Every row comes from one small tree of marks. The marks that hang from a mark follow it in brackets, in the order of their numbers. Every link used is in the known rows. Which tree was each row made from?
Known rows
K_380[K_573]: [  0  -6  -8  10  -6   2   0   7  12   5  10 -12   3   1 -12   7  11   1
 -10  -2 -16   1  19   8  -4]
K_360[K_207[K_225 K_380 K_845[K_740]]]: [-28   8  -3  -5   5   0   0  -9 -10  -9   1  20   4   1   9  -5  30   5
  19 -20   4  11 -10   5  10]
K_380[K_207 K_573]: [ 11  10  -3   7  -7  12   4   7  15   1   2 -13  -3   3 -14  12   9   3
 -21   2 -17   2  30  -6  -6]
K_845[K_207]: [ 14 -21  -4  10  -5 -10  -7  -4   1   9  -9  -8 -10   8  -7   5 -14   2
 -13   4  -3 -10   6   5 -12]
K_234[K_846[K_845[K_207[K_380[K_573]]]]]: [  8  -6   7  -1 -12   1  -1 -13  13  22  14 -11   1   2   4   3 -12  19
 -13  -3  -9 -25  28 -14  12]
K_380[K_207]: [ 14   2   1   7  -3   3   2  10   6  -2 -13  -6 -10   3 -10   3   2  -4
 -18   7  -8  -1  22  -5  -6]
K_234[K_846]: [  6 -21  -3   4 -12   0   4  18   5   2   2 -16  -5  -4  -2   0   3  -9
  -7   0  -8   1  21  11   2]
K_360[K_207[K_380[K_573] K_845]]: [-26   6  -4  -2  13  -9   2  -8   6  -2  15  13  -2   8  -6   9  35  23
   5 -20 -13  -2  21   0  17]
K_234[K_846[K_845[K_207 K_740]]]: [ 21 -10   5   3 -26   5 -12 -13   0  14  -3 -20   8   5   9 -10 -21 -13
 -17   2  -4 -19  14 -11  -9]
K_225[K_207[K_360 K_380 K_845] K_573]: [-39 -16  12 -17  32 -25  20   0  -9  -2  20   8   3  -4 -11   9  27  22
  27   5   3 -15 -17   5  17]
K_225[K_573]: [-12 -24  -3   9   7 -12  15  15   6   3   3  -6  10  -3 -17   6   9  -8
   0  16 -15 -13   7   3  -3]
K_225[K_207 K_573]: [-21 -32   8   4   8 -18  12   9  -2   6   6 -16   9  -4 -29  15  31   5
   4  15 -18 -13   6   7  -4]
K_740[K_845[K_207[K_360 K_380[K_573]]]]: [ -6   3   1   0  11   2   2  -5   5  11  16   3  -3   6  -2  12 -44  28
  -5 -18   7 -10   5  -5   6]
K_207[K_225[K_573] K_360]: [-13 -22   1   0  11   2  14  21  -5  -3  10  -7  23 -17  -3   0   0  -3
  16   7   2   3 -16  13   5]
K_207[K_225[K_573] K_380]: [-25 -13   0   1  14  -4  25  13   3   6   5   8   8 -12  -8   3  12   3
  20   9  -1  -5  -9   5  12]
K_573[K_380[K_207[K_360 K_845]]]: [ 16  15   2  -4   5  -7 -12   2  -1  -8  -9  14 -13  -1  10  -7  -3  -2
   5   5  10  16  -9  -2   8]
K_207[K_360 K_845]: [-6 -7 -4 -2 15 -8  1  6 -7 -7  8  6 -1 -1  5 -6  5 -3  8 -6  6  3 -9 11
 -1]
K_845[K_207[K_225 K_360 K_380] K_740]: [  2  -2   4  -9   4   5  -3  -9  -7   1   5   3  -3   1  20  -7 -30  11
  12  -7  23  -1 -28   6  10]
K_573[K_380]: [ 12  -9  -3  13  -9 -15 -17   6   6   6 -13   7 -10  -2  -1  -8  -6 -10
   3   8  -3   9   3   8   6]
K_573[K_380[K_207[K_225 K_360 K_845]]]: [ 12  14   0  -3   2   8  -9   4  -8 -13 -12  14  -5 -12  14  -6   4  -2
  15   0  17  28 -24   4   6]
K_740[K_845]: [ -6  -6  -7  17  -2   0   4  14  -1   6  -7   0   3   0 -15   4 -14  -9
  -9  -7  -4   3  13   3 -16]
K_740[K_845[K_207]]: [  4 -15  -4  16  -4  -1  -2   0  -3  13 -12  -4  -2   6 -14  12 -31   1
 -15  -5  -2  -7   6  -2 -22]
K_380[K_207[K_845] K_573]: [  2  18  -7   1   0  11   7  -2   9  -6   2  -2  -4   3 -12  12  26   2
 -14  -1 -14   6  16  -5  -9]

Which tree is each row?
[ 26   9   5   1  -2  -4 -15  13   4  -3 -10   2 -12   0   6  -8 -22   1
  -4   8   8  11   2  -2  12]
K_573[K_380[K_207[K_360]]]
[ 23 -20   6   7 -19  -1  -9  -6   1  17  -3 -18   4   0   2  -4 -14  -4
 -17   4  -6 -20  21  -8  -6]
K_234[K_846[K_845[K_207]]]
[  1  22  -1  -9   1  22   1   0 -11 -18  -1   1   5  -6  14  -6   7 -10
   7  -6  13  20 -22   2  -7]
K_380[K_207[K_225 K_360 K_845[K_740]]]
[ -2  18  -4  -6   6  25   7   6  -2 -13  11  -4   8 -11   3   8  21   9
   2 -10   1  21  -5   4  -3]
K_380[K_207[K_225 K_360 K_845] K_573]
[ 17  29   1  -8  -2   1 -16  -5  -4 -13 -10  13  -7   3  15 -12 -10 -11
   5   3  12  16 -18  -5   5]
K_573[K_380[K_207[K_360 K_845[K_740]]]]
[  8  -3   3   4 -24   8  -9  -1   2   7   2 -17  15  -2   6 -17  -7 -22
 -11   1  -8 -11  20  -5  -3]
K_234[K_846[K_845[K_740]]]
[-23  -4   0  -3  17 -18   2  -4  -2  -3   0  21  -8   8  -1   0  27  15
  10 -15  -3  -6  11  -1  16]
K_360[K_207[K_380 K_845]]
[-13   2  -1   0   9  11  26   9  -3  -7  -7   5  14 -12 -12  10  31  -9
   8  12  -8   7  -9  -4 -11]
K_380[K_207[K_225[K_573] K_845]]
[  4  21  -4  -2  -4   9   1  -7   0  -9 -11   3  -5   7   0  -1  12 -16
  -7   2  -3   4   3  -7 -14]
K_380[K_207[K_845[K_740]]]
[-20  10  -4 -11  22  -5   8  -3   5  -4  25  13  -5  -1   7   1   7  20
  11 -13   4  -1  -3   6  19]
K_207[K_360 K_380[K_573] K_845]
[ 14  26  -3  -1 -12   0 -13  -9   2  -7 -20  14 -10   5   5  -7   5 -17
   1   9   2  14  -9  -6  -6]
K_573[K_380[K_207[K_845[K_740]]]]
[ 22 -10  11  -4 -18   4 -15 -10  -6   8   8 -22  11   4  18 -14 -35  -5
 -13  -2   6 -17   7  -7   0]
K_234[K_846[K_845[K_207[K_360] K_740]]]
[  0  28  -7  -3  -9  17   2 -10   9  -7   3  -3   2   7  -5   8  21  -7
 -13  -2 -13   7   9  -8 -12]
K_380[K_207[K_845[K_740]] K_573]
[  0  22  -5  -2  -8  20   4  -3  -7 -13 -12   4   2  -4   3  -1  21 -17
   3  -2   3  18 -13  -1 -16]
K_380[K_207[K_225 K_845[K_740]]]
[ 11   3   4  -1   2  15   2  16  -5 -10  -2  -9   1 -10   4  -2  -5   2
  -2  -1   9  15  -1   4   1]
K_380[K_207[K_225 K_360]]
[ -5  -7   4   0  15  -8   4  -1  -5   9   2   8 -10   6   3   4 -49  21
  -1 -12  17 -10  -3  -5   4]
K_740[K_845[K_207[K_360 K_380]]]
[ 10  -1   9  -5 -15  -3  -6 -17   3  17   0  -6  -3   7  14 -10 -24   3
  -7   0   3 -25  12 -16   7]
K_234[K_846[K_845[K_207[K_380] K_740]]]
[-20  14  -7  -7   9  -8   3 -11   2  -4   1  19 -10   7   7  -9   9  -4
  11  -4   6  -4 -10   2   5]
K_207[K_380 K_845[K_740]]
[-31 -14   8 -13  14 -13   9  -3 -13  -9  18  -7  20  -2 -10   7  27   0
  17   6  -3  -7 -22   8  -3]
K_225[K_207[K_360 K_845[K_740]] K_573]
[  8 -13   0   8 -15  -3  -7  -7  -1   7 -13   0  13  -5   0   0 -13 -11
  13  20   0   3 -31   2  -4]
K_845[K_207[K_225[K_573[K_380]]] K_740]
[  4  -4   4 -10   6  -9  -8 -14  -2   3   6   3 -10  12  16  -6 -36  12
   1  -3  17 -14 -12  -2  12]
K_845[K_207[K_360 K_380] K_740]
[ 14  16  -3   4  -3  -7 -10   1   3  -4 -21  16 -15  -1  -1  -3   9  -9
   0  10   0  13  -2  -5  -1]
K_573[K_380[K_207[K_845]]]
[ 10 -10  -5   7 -15  10  -9  -9  -6   2 -10  -9   3   0   3  -1 -10  -8
  -1   0   5   4 -17  10 -15]
K_845[K_207[K_225] K_740]
